Each row comes from the steps of one walk. Every step used is in the known rows, and no mark comes twice. Write the walk behind each row, first mark first.
Known rows:
x, m, f, n: [ 0.680, -0.098,  1.653, -2.301,  2.001,  4.777, -4.220,  3.111, -1.763,
  0.099,  1.674, -1.396, -0.902,  0.465,  2.513, -0.485,  4.216,  2.131,
  1.290, -1.790,  0.738, -2.755,  1.598,  0.855]
t, z, y, m, f, n: [ 0.564,  0.491,  0.315, -1.782,  3.101,  2.950, -5.641, -1.377, -0.547,
  0.074,  1.262,  0.543,  0.737, -0.219,  2.523, -2.462,  3.482,  2.084,
  1.151, -1.044, -0.456, -1.708,  5.153,  2.381]
n, x: [-0.398, -0.544,  0.593,  2.316,  0.276, -3.033,  1.117,  1.609, -1.449,
 -1.226,  0.315,  0.019,  0.601,  1.305, -0.791, -1.018, -0.799,  0.974,
 -0.544,  0.047,  0.049,  0.497,  0.218, -0.149]
t, z: [-0.895, -0.286,  0.774, -0.911,  0.603,  0.930,  1.168, -1.072, -0.060,
  1.584,  0.023,  0.297, -0.266, -0.603,  0.867,  0.021,  0.083, -0.060,
  0.191, -0.098,  0.222,  1.260,  1.996,  0.925]
t, z, y, m, f: [ 0.821,  2.884, -0.146, -1.667,  2.328,  1.255, -2.638, -2.632, -0.007,
 -0.223,  1.533,  1.004,  0.542,  0.712,  2.003, -0.828,  1.283,  0.974,
  0.127, -1.195, -0.826, -2.061,  2.439,  1.258]
f, n, y, m, x: [ 1.388, -1.722,  0.500, -0.483, -0.831, -0.397, -5.860,  0.719,  0.763,
 -4.338,  4.249,  2.010, -0.952,  1.545,  2.334, -2.440,  1.500,  1.578,
  2.300,  0.608, -5.539,  0.059,  4.164,  0.886]
w, m, x, g: [ 0.561,  3.335, -0.986,  0.026, -0.380,  1.375,  1.413, -0.312,  1.817,
 -4.369,  2.088, -0.058,  1.751,  0.190,  0.750,  0.246,  0.969,  2.278,
  0.119, -2.258, -1.387, -0.160, -2.931, -0.124]
y, z: [-1.485,  0.203, -0.972,  1.011,  0.266,  1.709,  2.406, -0.412,  1.166,
  0.086, -0.540, -0.623, -0.972,  0.625,  0.268, -1.138,  2.249, -1.289,
 -0.792, -0.020, -1.047,  0.858,  1.054,  0.868]
y, m, f, n, x: [ 1.913, -0.562,  1.640,  0.958,  3.098, -0.921, -4.802,  2.815, -2.020,
 -2.217,  2.799, -1.302, -0.939,  2.615,  0.484, -4.362,  2.544,  2.796,
  1.970, -0.020, -1.595, -1.640,  2.955,  0.486]
w, m: [ 0.083,  1.269, -1.218, -0.302,  0.932,  1.099, -1.526, -0.630,  0.857,
 -1.169, -0.606, -0.814,  0.398, -0.792, -0.105,  1.603,  1.484,  2.219,
 -1.124, -1.085,  0.890,  0.585, -1.686,  0.430]
r, m, f, n: [-1.925,  2.144,  0.747,  0.437,  1.395,  0.501, -6.707,  2.889, -1.701,
  0.307,  3.695, -2.910, -0.790, -1.011,  1.622, -2.540,  2.367,  4.279,
  2.676, -0.673, -0.759, -2.287,  3.795,  0.336]
w, m, y: [-1.013, -0.689, -1.208, -0.467,  0.884,  0.864, -1.499, -0.387,  0.274,
 -1.608,  1.691, -1.914,  0.167,  0.120,  1.788,  2.735,  0.670,  3.144,
 -0.384, -1.417, -1.200,  1.376, -1.620,  1.166]
y, m, r: [-0.059,  0.299,  1.297, -0.848, -0.845,  1.931, -4.923, -0.379,  1.365,
 -0.541,  1.087,  0.347, -0.689,  0.618,  0.170, -1.661,  1.718,  0.542,
  2.065,  0.343, -0.319, -2.397, -0.165, -1.518]
m, f, n, x: [-0.117, -0.856,  0.817,  1.553,  1.761, -1.490, -2.846,  4.459, -3.819,
 -0.978,  2.063, -2.242,  0.109,  1.210,  0.611, -2.903,  1.139,  3.175,
  1.222, -0.131, -0.415, -1.064,  2.370,  1.306]
g, x, m, f, n, y: [ 1.474, -0.490,  2.303, -4.243, -0.765,  0.501, -4.248,  2.679, -1.482,
 -2.889,  4.204, -0.474, -0.125,  0.840,  2.908,  0.362,  2.086,  1.708,
  1.927, -2.210, -2.740, -0.239,  2.392,  2.214]
f, n: [-0.256, -2.356,  0.428, -0.175,  0.746,  1.711, -2.967,  1.262, -0.596,
  0.374, -0.213, -0.426,  0.194, -0.913,  0.624, -1.592,  2.190,  1.104,
  1.007,  0.164,  0.316,  0.286,  2.721,  1.185]
t, z, y, m, x, g: [ 0.716,  2.917,  0.285, -0.786,  0.314,  1.860,  1.248, -3.786,  2.800,
 -3.401,  2.163,  3.518,  2.573,  0.756,  2.058, -1.859,  1.017,  0.027,
  0.718, -2.008, -2.305, -1.058,  1.726,  0.375]
t, z, y, m: [ 0.130,  0.847,  0.040, -1.046,  1.600,  1.580, -1.665, -4.229,  1.874,
 -0.168, -0.535,  2.803,  1.170, -0.192,  1.186, -0.544,  1.501, -0.038,
 -0.580, -0.797, -0.106, -0.262,  2.991,  0.985]
g, x, m, y: [ 0.456, -0.819,  2.153, -3.314, -0.925,  1.429,  0.600, -0.470,  0.818,
 -2.025,  3.321, -0.079,  0.083,  1.334,  2.163,  2.174,  0.308,  0.159,
  0.791, -2.130, -2.445,  0.731, -1.066,  0.376]
n, f, m, y, z: [-2.142, -2.661,  0.400,  0.404,  1.308,  3.046, -2.056,  1.161, -0.190,
 -1.535,  3.621, -1.394, -0.395,  1.300,  3.594, -2.622,  3.761,  1.653,
  0.727, -0.916, -4.459,  0.820,  3.511,  2.977]
f, m, x, g: [-0.182,  1.232,  1.589,  0.041, -0.680,  2.904, -0.410,  0.610,  1.210,
 -2.689,  3.955,  1.564,  1.621,  0.555,  2.448, -3.221,  0.438,  1.386,
  1.751, -1.749, -3.607, -1.409,  0.678, -1.559]
g, x, m: [ 1.515,  1.137,  2.205, -3.144, -0.894,  1.640,  0.553, -0.839,  1.382,
 -1.499,  0.930,  0.987,  0.328,  0.326,  0.232,  1.000,  1.085, -0.778,
 -0.013, -1.761, -0.392, -0.025, -1.168, -0.356]
z, y, m: [ 1.144,  1.095, -0.791, -0.144,  0.987,  0.557, -2.881, -3.140,  1.865,
 -1.837, -0.573,  2.507,  1.432,  0.344,  0.268, -0.600,  1.388, -0.037,
 -0.758, -0.717, -0.262, -1.492,  0.926,  0.088]

Which walk is each row?
[-2.908, -4.453,  1.533,  1.421,  1.760,  3.445,  0.320,  3.026, -0.731,
 -1.454,  1.653, -1.200, -0.779,  2.416,  3.061, -1.250,  5.070,  1.732,
  0.046, -1.689, -1.561,  1.239,  3.336,  2.033] -> f, n, x, m, y, z
[-1.518, -1.433, -0.799, -0.119,  0.407,  0.677, -2.333,  3.011, -1.638,
 -1.335,  2.614, -2.120, -1.382,  1.127,  2.969, -1.730,  3.257,  1.200,
  1.178, -0.499, -3.429,  0.714,  4.486,  3.446] -> m, f, n, y, z
[-1.608,  4.530,  0.250,  0.624,  0.656, -1.167, -3.804,  1.621, -1.148,
  0.018,  3.896, -2.532, -0.907, -0.134,  0.984, -0.927,  0.187,  3.076,
  1.677, -0.868, -1.080, -2.579,  1.056, -0.830] -> r, m, f
[-0.291, -2.706,  2.514,  0.503,  1.456,  1.921, -2.165,  3.067, -1.291,
 -0.974, -0.075,  0.512,  0.455,  0.803,  0.909, -1.314,  3.607,  1.951,
  0.098, -1.318,  1.476, -0.358,  2.259,  0.390] -> f, n, x, m
[ 1.971,  1.972,  0.078,  0.047, -0.215,  0.426, -2.125, -1.068,  1.702,
 -3.087,  3.093,  1.617, -1.188,  1.992,  0.406, -2.056,  0.336,  0.170,
  1.011,  0.677, -3.923, -1.599,  0.120, -1.438] -> y, m, x
[ 0.113, -0.026,  0.858,  0.432,  3.401, -0.006, -4.505,  0.228, -1.987,
 -1.116,  1.601,  0.659,  1.313,  1.068,  1.722, -3.457,  2.619,  3.070,
  0.668, -0.977, -0.463, -1.209,  5.317,  2.309] -> t, z, y, m, f, n, x
[-0.029, -0.323,  1.344, -3.246, -0.512,  2.192, -1.852,  2.199, -0.213,
 -2.856,  3.565, -1.165, -1.056,  1.423,  3.213, -0.775,  4.322,  0.445,
  1.113, -2.217, -3.749,  0.620,  3.383,  3.117] -> g, x, m, f, n, y, z
[-0.018, -1.618,  0.169, -1.171,  0.094, -1.100, -4.748,  3.532, -2.848,
 -1.430,  3.232, -1.458, -0.432,  0.422,  2.708, -0.681,  1.033,  2.468,
  1.946, -0.467, -2.344, -0.189,  3.499,  2.636] -> m, f, n, y
[ 2.213,  1.028,  0.512, -1.585,  0.785, -2.171, -3.755,  0.601, -0.434,
 -2.973,  4.176, -0.186, -1.631,  2.717,  2.002, -0.500,  0.247,  1.056,
  1.723, -0.512, -3.960, -1.101,  1.437,  0.692] -> n, y, m, f
[-0.944,  1.075, -0.277, -0.367, -1.189,  1.817, -5.785, -1.919,  1.495,
 -1.117, -0.118,  1.939,  1.787, -0.404,  0.549, -0.748,  1.713,  0.858,
  0.515, -0.491,  0.638, -3.193,  0.195, -0.705] -> z, y, m, r
[-2.440, -2.697,  2.958,  0.347, -0.767,  3.175, -5.138,  4.328, -1.730,
 -0.368,  0.333, -0.096,  0.783,  0.012,  1.179, -1.491,  3.931,  2.869,
  1.341, -1.075,  2.454, -2.065,  1.580, -0.340] -> f, n, x, m, r
[-4.816,  0.731, -0.512,  2.005,  0.215,  0.524, -0.325, -0.162,  1.332,
 -0.429,  3.648, -2.322, -1.464,  0.534,  2.459, -0.552,  1.870,  1.734,
  0.953, -0.899, -3.460,  0.905,  2.606,  0.586] -> r, m, y, z
[-2.201,  4.133, -0.245,  1.890, -1.609, -1.099, -3.107,  0.495,  0.569,
 -1.646,  4.177,  0.099, -0.377, -0.352,  0.723, -1.172, -0.704,  2.513,
  1.209,  0.048, -3.126, -1.697,  1.048, -1.711] -> r, m, x
[ 2.576,  2.341,  0.576, -1.208,  2.100,  0.423, -2.889,  0.025, -0.077,
 -1.331,  2.759, -0.954, -1.723,  2.289,  0.696, -1.795,  1.186,  0.715,
  1.484, -0.239, -1.952, -2.492,  0.182, -0.511] -> y, m, f
[ 0.438, -0.870,  1.371, -0.457,  1.043,  1.595, -4.535,  1.282, -0.761,
 -1.020,  1.835,  0.252,  0.821, -0.290,  1.422, -2.600,  2.325,  1.989,
  0.703, -0.452, -1.365, -0.792,  2.451,  1.386] -> n, f, m
[-1.186, -2.250,  2.040,  0.540,  0.727,  0.058,  0.834,  2.160, -1.311,
 -1.890,  2.473, -0.189,  0.046,  2.689,  2.169,  1.507,  0.602,  1.857,
 -0.166, -1.882, -0.835,  0.140, -0.423, -0.008] -> n, x, m, y
[ 1.156,  2.766, -1.508,  0.566, -0.545,  0.418, -3.101, -2.658,  1.800,
 -3.592,  1.817,  3.239,  1.364,  1.041,  0.760, -1.174,  0.373,  0.485,
 -0.489, -0.160, -2.982, -2.419,  0.470, -0.641] -> z, y, m, x
[ 1.739,  3.131, -1.047, -0.701,  1.731,  0.380, -3.887, -1.544,  0.046,
 -1.908,  1.471,  0.706,  0.781,  1.267,  1.040, -0.856,  1.192,  1.025,
 -0.058, -1.092, -1.036, -3.274,  0.423,  0.333] -> z, y, m, f
[ 0.030, -0.351, -1.022, -1.398,  1.006, -0.026, -6.373,  2.754, -1.949,
 -2.474,  2.543, -2.315, -0.026, -0.309,  2.637,  0.923,  2.528,  4.684,
  0.822, -1.522, -1.500,  0.380,  1.855,  3.027] -> w, m, f, n, y
[-1.204, -1.223,  0.598, -1.676,  0.867,  3.829, -2.698,  3.288, -1.063,
 -1.423,  2.481, -1.287, -1.726,  1.599,  4.066, -0.378,  5.566,  1.072,
  0.702, -2.007, -2.249, -0.466,  3.910,  2.917] -> x, m, f, n, y, z
[-1.025, -0.665,  1.232, -2.308, -0.641,  3.136,  3.049, -0.916,  1.997,
 -1.928,  2.720, -0.735, -0.823,  1.947,  2.441,  1.035,  2.600, -1.034,
 -0.007, -2.158, -3.420,  1.594, -0.070,  1.281] -> g, x, m, y, z
[ 0.395, -0.429,  1.755,  1.111,  1.971, -1.046,  0.241,  4.411, -2.791,
 -2.419,  2.464, -2.246,  1.593,  1.575,  0.977, -3.693,  1.677,  2.752,
  2.206, -1.917,  0.077, -0.877,  1.605,  1.414] -> m, f, n, x, g
[-0.798, -3.426,  1.766, -1.401, -1.513,  0.985, -8.605,  1.436,  0.455,
 -1.913,  2.266,  0.667, -0.455,  0.128,  2.126, -2.017,  2.948,  1.894,
  3.353,  0.339, -1.964, -0.708,  3.871,  0.797] -> f, n, y, m, r
[ 0.471,  0.783,  0.647,  0.196, -0.516,  1.330, -4.764,  1.707, -0.824,
 -2.834,  4.223,  1.021,  0.684,  0.361,  1.918, -3.166,  1.266,  2.406,
  0.970,  0.095, -4.057, -1.731,  2.019,  0.697] -> n, f, m, x
[ 1.517,  0.803, -0.534, -0.920,  2.470,  2.106, -6.848, -0.251, -0.523,
 -1.584,  1.284,  0.289,  0.957,  0.336,  1.659, -2.475,  3.301,  2.170,
  0.970, -0.902, -0.709, -3.064,  3.127,  1.451] -> z, y, m, f, n
[ 1.259, -3.435,  1.307, -1.189,  0.706, -0.159, -5.656,  0.277,  0.862,
 -2.539,  1.916,  1.222, -0.785,  0.907,  1.853, -1.896,  2.651,  1.022,
  1.957,  0.117, -2.857,  0.994,  4.649,  1.553] -> f, n, y, m
[-0.554,  1.131,  2.688, -3.393, -3.158,  2.830, -2.365,  0.441,  0.976,
 -0.868,  1.329,  0.448,  0.693, -0.403,  0.495,  0.868,  1.342,  0.096,
  1.293, -1.521,  0.559, -1.698, -1.821, -1.129] -> g, x, m, r
[ 0.896,  1.188,  1.621, -0.219, -0.320,  1.910, -1.619,  1.737,  0.191,
 -4.314,  4.604,  0.958,  2.170,  0.671,  2.273, -3.938,  1.804,  2.043,
  1.982, -1.749, -3.654, -1.625,  1.223,  0.743] -> n, f, m, x, g
[-0.625,  0.843,  0.600,  0.449, -0.851,  2.470, -3.562,  0.655,  0.116,
 -1.199,  3.579,  1.547,  0.173,  0.223,  2.011, -2.461, -0.061,  1.852,
  0.746,  0.051, -3.984, -1.570,  1.442, -1.669] -> f, m, x
[ 2.278, -0.073,  1.038, -1.362,  2.841,  2.165, -5.792,  1.284, -0.539,
 -0.973,  2.532, -1.286, -1.558,  1.369,  1.289, -3.362,  3.329,  1.919,
  2.471, -0.141, -1.604, -2.176,  2.817,  0.625] -> y, m, f, n
[ 0.576,  0.402,  1.808,  0.095,  3.585,  0.510, -1.314,  0.203, -0.898,
 -2.615,  1.907,  0.587,  2.831,  1.371,  2.123, -4.237,  3.259,  2.711,
  1.673, -2.715, -0.048, -1.061,  4.503,  2.302] -> t, z, y, m, f, n, x, g
[ 2.298, -0.149,  2.586,  0.538,  3.346, -0.319, -1.666,  2.761, -0.965,
 -3.673,  3.220, -1.329,  0.564,  2.909,  0.925, -5.146,  3.145,  2.446,
  2.984, -1.856, -1.152, -1.479,  2.182,  0.571] -> y, m, f, n, x, g
